In the rows, zero is written as 128.
Known rows, with every step that occurs
mimap -> dolun -> zazoga -> zimi: [138 123 142 156 113 160 109 190  91 142  88 159 129 109 151 144 118 133
 139 129 112 108 100 140]
mimap -> dolun -> budol -> zimi -> bebi: [169 128 119 133  91 164 119 172 102 135  57 147 103 151 116 185 129 111
 144 125 155 104  99 144]
mimap -> dolun -> reve -> zimi -> zazoga: [186 153 139 164 161 146 102  41 102 143  98 132 110 137 116 211 127 132
 126 140  80 136 103 148]
mimap -> dolun -> reve -> zimi -> bebi: [208 139 143 157 164 141 103  36  99 145  61 135 122 138 114 238 135 139
 137 139  83 113 103 146]
zazoga -> zimi -> bebi -> dolun -> budol: [162  87 155 135  65 136 147 145 159 118  95 116 136 135 115  87 140 174
 103 134 137 111 115 115]
zimi -> zazoga -> dolun -> budol: [ 83 145 115 130  80 117 151 196 165 129 196 104  79 136 132  63 125 123
  95 132 145 186 169 151]
budol -> zimi -> zazoga: [ 79 133  69 105 144 129 118 186 111 110 180 113  80 126 153  82 122  52
 127 123 124 160 140 140]
zimi -> bebi: [133 118 130  94 121 110 123 149 148 139  71 117 120 130 141 209 152 136
 132 134 140 112 127 139]
reve -> zimi: [108 131 143  99 181 132 112  58 104 128 151 133 165 131 114 182 142 136
 126 125 119 109 139 126]
zimi -> zazoga: [ 76 155 117 109 116 127 124 162 157 137 174 105  90 124 138 128 123 112
 102 134 133 187 128 147]
zazoga -> zimi: [110  93 136 119  96 135 127 132 109 130 159 129 143 125 116  48 122 152
 101 127 123 111 123 127]
dolun -> zazoga -> zimi: [ 92 117 147 122  95 144 126 234 103 119 149 130 153 109 179  73 126 139
 125 128 108 113 121 127]
bebi -> dolun: [138 126 144 183 123 117 144 146 153 140 103 150 143 113 120 124 121 115
 148 125 147 122 106  94]
dolun -> reve -> zimi: [170 148 148 137 172 122 112  17  93 123 147 110 152 151 121 175 135 137
 124 138  69 115 123 133]
zazoga -> dolun -> budol: [106 121 124 142  75 106 157 199 123 133 167 138 122 140 117  47 120 131
 123 122 160 113 179 138]
budol -> dolun: [ 92 122 142  30 125 130 117 131 157 126 169 158 167 117 137  94 113 112
 137  98 132 126 141 139]
dolun -> reve -> zimi -> bebi: [184 142 149 128 170 116 113  15 114 121 116  96 142 154 129 206 148 147
 122 143  69 113 125 134]
budol -> dolun -> reve -> zimi -> zazoga: [133 146 153  43 154 134 112  44 164 109 191 124 161 131 135 112 120 127
 119 111  80 150 143 144]
bebi -> zimi -> zazoga: [ 65 144  60 112 134 141 129 135 112 124 157 111  92 122 151 112 120 120
 144 133 224 174 124 107]
zimi -> zazoga -> dolun: [ 70 140 104 134 116 101 141 175 159 134 202 108  81 114 143  65 119 114
 100 132 128 190 175 151]
reve -> zimi -> bebi: [132 124 145  87 177 124 113  55 132 125 105 115 152 133 124 230 159 151
 124 132 118 108 145 135]
bebi -> dolun -> mimap: [137 120 129 175 171 107 142 108 156 130  94 134 141 104  85 118 114 110
 137 124 104 123  98 102]
bebi -> zimi: [ 80 125  65 114 141 134 124 129  79 129 128 137 126 122 145 119 123 119
 166 130 230 124 118  95]
dolun -> mimap: [ 95 122 108 103 198 110 116  95 114 134 121 115 138 116  77 129 114 108
 121 121  80 111 107 143]

Rows
[139 125 121 162 161  87 138  77 106 126 181 126 135 128 128  74 125 134
 124 132  83 120 190 137] | zazoga -> dolun -> reve -> zimi
[105 113  97 138  90 106 156 211 109 116 174 137 113 143 130  22 118 103
 131 119 154 112 186 134] | zazoga -> dolun -> budol -> zimi
[132  82 139 104  94 129 130 130 136 126 115 114 131 128 125  96 141 165
 100 132 121 109 126 134] | zazoga -> zimi -> bebi
[134 142 138 153 128 151 105 198  92 150  76 162 126 111 158 191 119 115
 154 128 123 110 101 141] | mimap -> dolun -> zazoga
[160 133 119 141  92 168 120 175  88 138  80 153 109 152 111 162 123 103
 144 121 157 102  97 139] | mimap -> dolun -> budol -> zimi
[189 140 157 197 154 116 139  56 142 123 109 128 153 130 117 149 129 130
 138 136  98 124 111  94] | bebi -> dolun -> reve -> zimi
[109 112 148 114  93 139 126 232 121 115 118 119 145 111 184 108 136 150
 125 133 109 111 123 130] | dolun -> zazoga -> zimi -> bebi
[145 136 130 173  78 139 156 195 162 115 117 128 115 141 120  91 124  97
 136 124 167 140 108  97] | bebi -> dolun -> budol -> zimi -> zazoga
[189 145 135 170 138 141 104  81  86 155  77 145 114 136 118 195 118 120
 140 133  95 115  94 145] | mimap -> dolun -> reve
[151 121 154 124 179 122 125  56 154 119  91 121 157 127 119 222 159 152
 129 133 120 112 138 115] | reve -> zimi -> bebi -> dolun
[161 141 144 141  79 165 122 159 103 154  69 155 121 153 102 186 124 132
 140 124 161 106  93 140] | mimap -> dolun -> budol
[ 88 109  92 144 180  77 142 130 120 132 166 130 122 103  99  44 109 114
 121 121  90 117 179 145] | zazoga -> dolun -> mimap
[171 120 153 137  81 121 148 170 185 128  40 116 123 141 127 195 152 145
 136 135 163 117 111 114] | zimi -> bebi -> dolun -> budol
[180 146 154 199 151 116 139  58 160 123 122 117 138 129 120 143 128 128
 129 139  94 150 111  98] | bebi -> dolun -> reve -> zimi -> zazoga
[ 59 132  43 128 161 118 137 126 117 118 172 108  84 112 136  63 114 118
 137 134 199 177 151 111] | bebi -> zimi -> zazoga -> dolun -> mimap
[142 140 158  46 159 131 111  41 147 110 178 137 178 133 131 117 118 130
 130 109  83 127 142 138] | budol -> dolun -> reve -> zimi
[ 91 149 137 100 173 138 116  65 137 122 179 108 130 131 121 172 142 136
 100 132 115 161 145 138] | reve -> zimi -> zazoga
[ 99 110 157  30 101 141 122 190 166 103 157 144 172 104 176  71 122 138
 132 106 110 123 144 137] | budol -> dolun -> zazoga -> zimi -> bebi
[ 57 134  49 129 136 120 140 145 113 122 174 119  83 115 153  68 117 118
 142 135 219 176 156 111] | bebi -> zimi -> zazoga -> dolun
[156 134 158 176  67 136 157 178 163 131  94 141 144 142 110 120 124 129
 140 127 173 120  98  92] | bebi -> dolun -> budol
[156  81 147 140  91 127 140 130 158 123  99 120 134 120 120  88 140 166
 107 133 122 112 118 115] | zazoga -> zimi -> bebi -> dolun
